Each row was made from one small tree. The marks that hang from a mark follow it in brackets, in alphabetical order. Every link used is in the known rows. Write each row's tree.
Known rows:
tirimo(nerep niti): [29.8 -5.5 34.9 -1.3 -0.8 4.7 12.1 4.9 26.6 5.2 7.7 20.1 8.7 0.9 4.3 -4.1 6.8 -15.4 -15.4 -34.0 3.4]
nerep(lizon tirimo(niti(bitun))): [-15.7 21.0 -5.6 21.3 26.7 -27.0 4.8 -14.2 47.8 0.5 -18.8 -21.6 -31.6 15.9 13.7 16.4 2.5 -5.6 -19.7 -11.0 9.1]
nutut(lizon(niti)): [16.3 -19.0 -5.9 7.6 -9.7 20.3 27.9 9.0 -55.5 15.0 27.7 -15.9 24.0 -3.4 -9.4 -8.3 -23.9 -60.4 -16.7 11.4 -11.6]
nutut(lizon): [-3.8 -10.4 -2.6 3.0 0.3 13.9 9.3 13.5 -58.1 18.0 21.7 -0.8 14.5 -5.1 -5.3 -30.3 1.9 -30.2 -9.5 8.0 -19.2]
lizon(niti(bitun)): [9.2 -20.9 0.6 -0.2 1.3 -13.2 20.3 -7.1 -34.3 14.9 1.9 0.2 17.4 -5.7 -3.5 9.5 -28.3 -26.5 -12.2 44.9 5.0]
nutut(bitun lizon): [-7.3 -27.2 -11.0 7.8 -8.5 6.7 9.5 15.3 -67.5 24.0 21.5 -5.3 4.0 -1.1 -14.6 -38.3 3.1 -23.2 -14.6 -15.8 -12.9]
nerep(bitun tirimo): [-13.1 -7.6 -39.5 4.8 33.1 11.1 -10.4 -6.9 -17.6 -2.4 18.6 -2.1 -18.1 20.0 18.8 0.5 -1.1 2.4 -7.9 18.4 -13.8]
tirimo(favi): [-1.2 -9.5 5.2 -21.9 -0.9 5.8 9.4 3.1 -26.1 9.7 24.5 -16.2 49.1 -24.5 0.4 -22.1 -14.9 36.0 38.6 -11.2 -2.5]
nerep(bitun lizon(niti)): [6.2 -10.4 -30.7 12.1 11.2 18.2 -0.5 -11.2 -9.4 -2.2 18.2 -17.6 2.3 8.6 9.6 -7.3 -28.5 -14.9 2.0 9.8 6.1]
favi(tirimo(nerep(lizon))): [25.2 15.3 32.5 29.6 6.8 -3.3 2.2 -0.7 34.5 -14.4 25.1 59.2 41.5 9.6 19.4 -22.3 20.3 25.7 15.4 -26.1 14.3]
tirimo(favi nerep(lizon) niti(bitun)): [17.7 13.5 44.1 3.2 -2.4 -25.2 -1.2 -14.8 63.2 4.2 -13.5 6.1 25.2 -4.1 10.2 -3.4 -14.2 19.2 33.4 5.3 10.8]
nerep(lizon): [-10.6 7.6 -3.6 11.8 10.7 3.6 7.2 4.5 -21.5 3.4 18.2 2.8 -7.1 -1.2 0.1 -28.2 -3.2 13.7 4.7 -34.2 10.3]
nutut(bitun lizon(niti)): [15.3 -37.2 -12.6 13.0 -17.9 13.1 26.8 9.1 -64.6 20.9 28.1 -21.4 14.3 0.4 -16.0 -15.7 -22.3 -52.8 -20.3 -10.9 -3.5]
niti(bitun lizon megokop(nutut)): [-25.4 13.3 2.2 -6.4 -28.7 -12.0 -9.1 0.5 -33.5 11.4 -32.6 30.2 -21.8 -10.5 -22.8 15.8 9.6 19.4 -2.9 23.8 8.7]
nerep(bitun lizon(niti(megokop)) tirimo(favi)): [1.5 4.0 -35.0 -9.6 18.8 15.7 -9.7 -16.9 22.2 -23.4 10.6 -37.2 -11.7 14.6 10.4 25.7 -37.0 19.9 27.8 26.3 -5.4]
niti(lizon megokop(nutut(bitun))): [-22.7 -5.5 -9.5 -2.5 -42.0 7.3 -2.7 15.7 -44.9 9.6 -8.8 14.9 -22.3 -9.2 -32.1 -1.8 13.8 28.9 -5.2 -54.8 20.2]
megokop(nutut): [-13.0 -8.9 -5.5 -1.9 -14.8 6.4 12.0 12.5 -42.0 8.8 21.1 8.3 -2.5 -18.4 -5.0 -11.4 1.8 -1.1 2.5 -26.3 11.9]
favi(tirimo(nerep(bitun))): [29.9 -8.7 11.3 6.6 13.4 7.5 -22.6 -6.3 23.9 -11.7 20.5 56.9 56.3 12.5 28.0 -16.0 21.8 13.5 11.8 31.2 -10.4]
niti(megokop): [-7.0 -5.8 2.5 -26.1 10.3 9.0 -1.9 13.8 -39.0 -2.0 0.9 10.2 -16.9 -9.3 -11.3 -7.2 5.8 15.8 -5.7 5.7 -11.0]
niti(bitun lizon megokop): [-16.8 11.0 5.9 -11.0 -6.5 -12.7 -11.0 -2.6 -31.0 12.5 -35.1 27.8 -11.6 -1.3 -18.9 6.9 6.5 25.6 -11.6 37.4 -0.4]

Which tree is each row?
[-4.8 -14.7 -13.5 6.6 -28.9 6.3 13.2 10.8 -28.2 -4.5 6.9 -10.0 -44.5 -4.1 -23.2 7.8 -20.1 -5.4 -2.0 -46.5 27.9]	nerep(lizon(niti(megokop(nutut(bitun)))))
[-1.1 18.0 -1.2 -1.2 -12.2 5.6 16.5 -8.6 46.6 4.9 1.3 -42.3 42.7 -5.8 3.6 18.1 1.8 27.5 12.4 -67.5 10.8]	nerep(tirimo(favi niti(lizon)))
[22.7 8.8 9.6 25.9 18.1 5.0 -24.3 -12.1 42.3 -18.7 18.3 56.4 38.4 17.8 31.3 -24.7 19.4 23.2 20.0 11.9 0.6]	favi(tirimo(nerep(bitun lizon)))
[-17.9 11.9 2.2 -27.7 -5.1 -23.2 -3.4 -6.6 43.8 -7.9 -29.6 -30.4 -15.5 -11.9 -0.3 41.3 0.6 17.0 14.6 18.6 -0.8]	nerep(tirimo(favi niti(bitun megokop(nutut))))
[15.4 5.7 20.2 -26.7 4.6 1.6 -9.5 6.7 50.7 -18.2 -19.9 -7.4 42.4 -14.7 6.1 4.3 41.8 10.9 -10.9 -22.8 -9.4]	favi(tirimo(niti(megokop)))
[21.6 25.4 40.2 7.3 -18.7 0.7 -10.7 4.2 88.1 -30.3 -12.0 37.3 6.7 -2.0 6.3 9.7 40.8 13.0 5.3 -46.7 18.5]	favi(tirimo(nerep(lizon) niti(megokop(nutut))))
[33.4 3.0 47.5 5.4 4.6 -27.3 -3.3 -9.8 70.6 -2.9 -16.9 40.8 56.5 0.8 20.0 3.2 28.8 -3.9 -6.9 22.1 0.5]	favi(tirimo(nerep niti(bitun)))
[18.8 11.0 19.6 -22.7 4.1 12.3 -33.7 -9.5 69.9 -17.6 -13.5 -1.7 2.7 5.4 13.6 -0.5 -4.6 33.1 38.2 9.6 -9.3]	tirimo(favi nerep(bitun lizon) niti(megokop))
[-27.7 26.7 -4.9 7.2 7.5 -25.7 -5.2 -5.6 47.9 -13.5 -36.9 -14.6 -70.7 8.9 -1.0 36.1 12.3 -2.6 -17.8 -5.6 11.4]	nerep(lizon tirimo(niti(bitun megokop(nutut))))
[-19.5 -20.1 -10.5 -7.9 -28.6 9.7 -2.5 25.0 -69.8 11.4 3.7 2.7 -32.2 -7.9 -26.9 -17.5 12.5 -18.8 -9.4 -9.1 -11.3]	niti(megokop(nutut(bitun lizon)))
[11.2 -31.1 -10.6 -6.7 -15.8 14.3 14.7 15.8 -63.8 9.5 7.8 -17.5 -11.9 3.7 -25.6 -3.6 -16.4 -44.8 -23.4 7.2 -13.9]	nutut(bitun lizon(niti(megokop)))
[6.4 -13.5 2.5 -8.9 -2.2 -3.2 6.4 2.5 -50.4 10.4 -15.0 -0.5 -11.6 1.1 -18.5 12.1 -20.6 -52.6 -20.8 87.5 -25.1]	nutut(lizon(niti(bitun megokop)))
[-24.0 -2.5 0.9 -9.5 -13.3 -8.0 -11.4 11.2 -57.4 10.8 -21.4 18.0 -31.1 -8.0 -17.9 -1.1 6.8 -29.1 -7.3 70.4 -20.6]	niti(bitun megokop(nutut(lizon)))
[-19.0 9.8 -42.2 23.5 37.0 7.5 -13.4 -9.9 1.4 -9.3 18.1 -4.3 -35.5 26.1 22.0 -5.7 -4.2 12.8 -2.2 -2.3 -1.5]	nerep(bitun lizon tirimo)
[2.9 3.1 -2.7 -14.2 9.7 1.1 16.9 -4.8 41.0 -0.9 12.4 -49.6 31.0 -9.8 14.1 12.7 -2.7 14.7 13.6 -43.7 0.1]	nerep(tirimo(favi niti))
[-18.2 27.8 -2.0 2.5 26.7 -24.7 -8.5 -9.9 48.9 -12.3 -40.3 -16.1 -59.3 15.5 4.8 26.9 10.6 2.4 -22.6 7.0 -2.5]	nerep(lizon tirimo(niti(bitun megokop)))
[-13.7 21.7 0.1 7.8 17.0 -27.5 6.1 -20.0 63.0 -2.0 -13.3 -42.6 7.3 0.3 17.7 13.6 -10.4 22.4 20.0 -8.8 7.7]	nerep(lizon tirimo(favi niti(bitun)))
[-4.9 -3.0 -31.0 -3.1 -8.0 21.5 -13.9 -1.1 -12.1 -14.5 -0.1 -10.2 -32.3 1.1 -3.0 13.3 -20.5 -13.4 4.8 17.4 7.0]	nerep(bitun lizon(niti(megokop(nutut))))
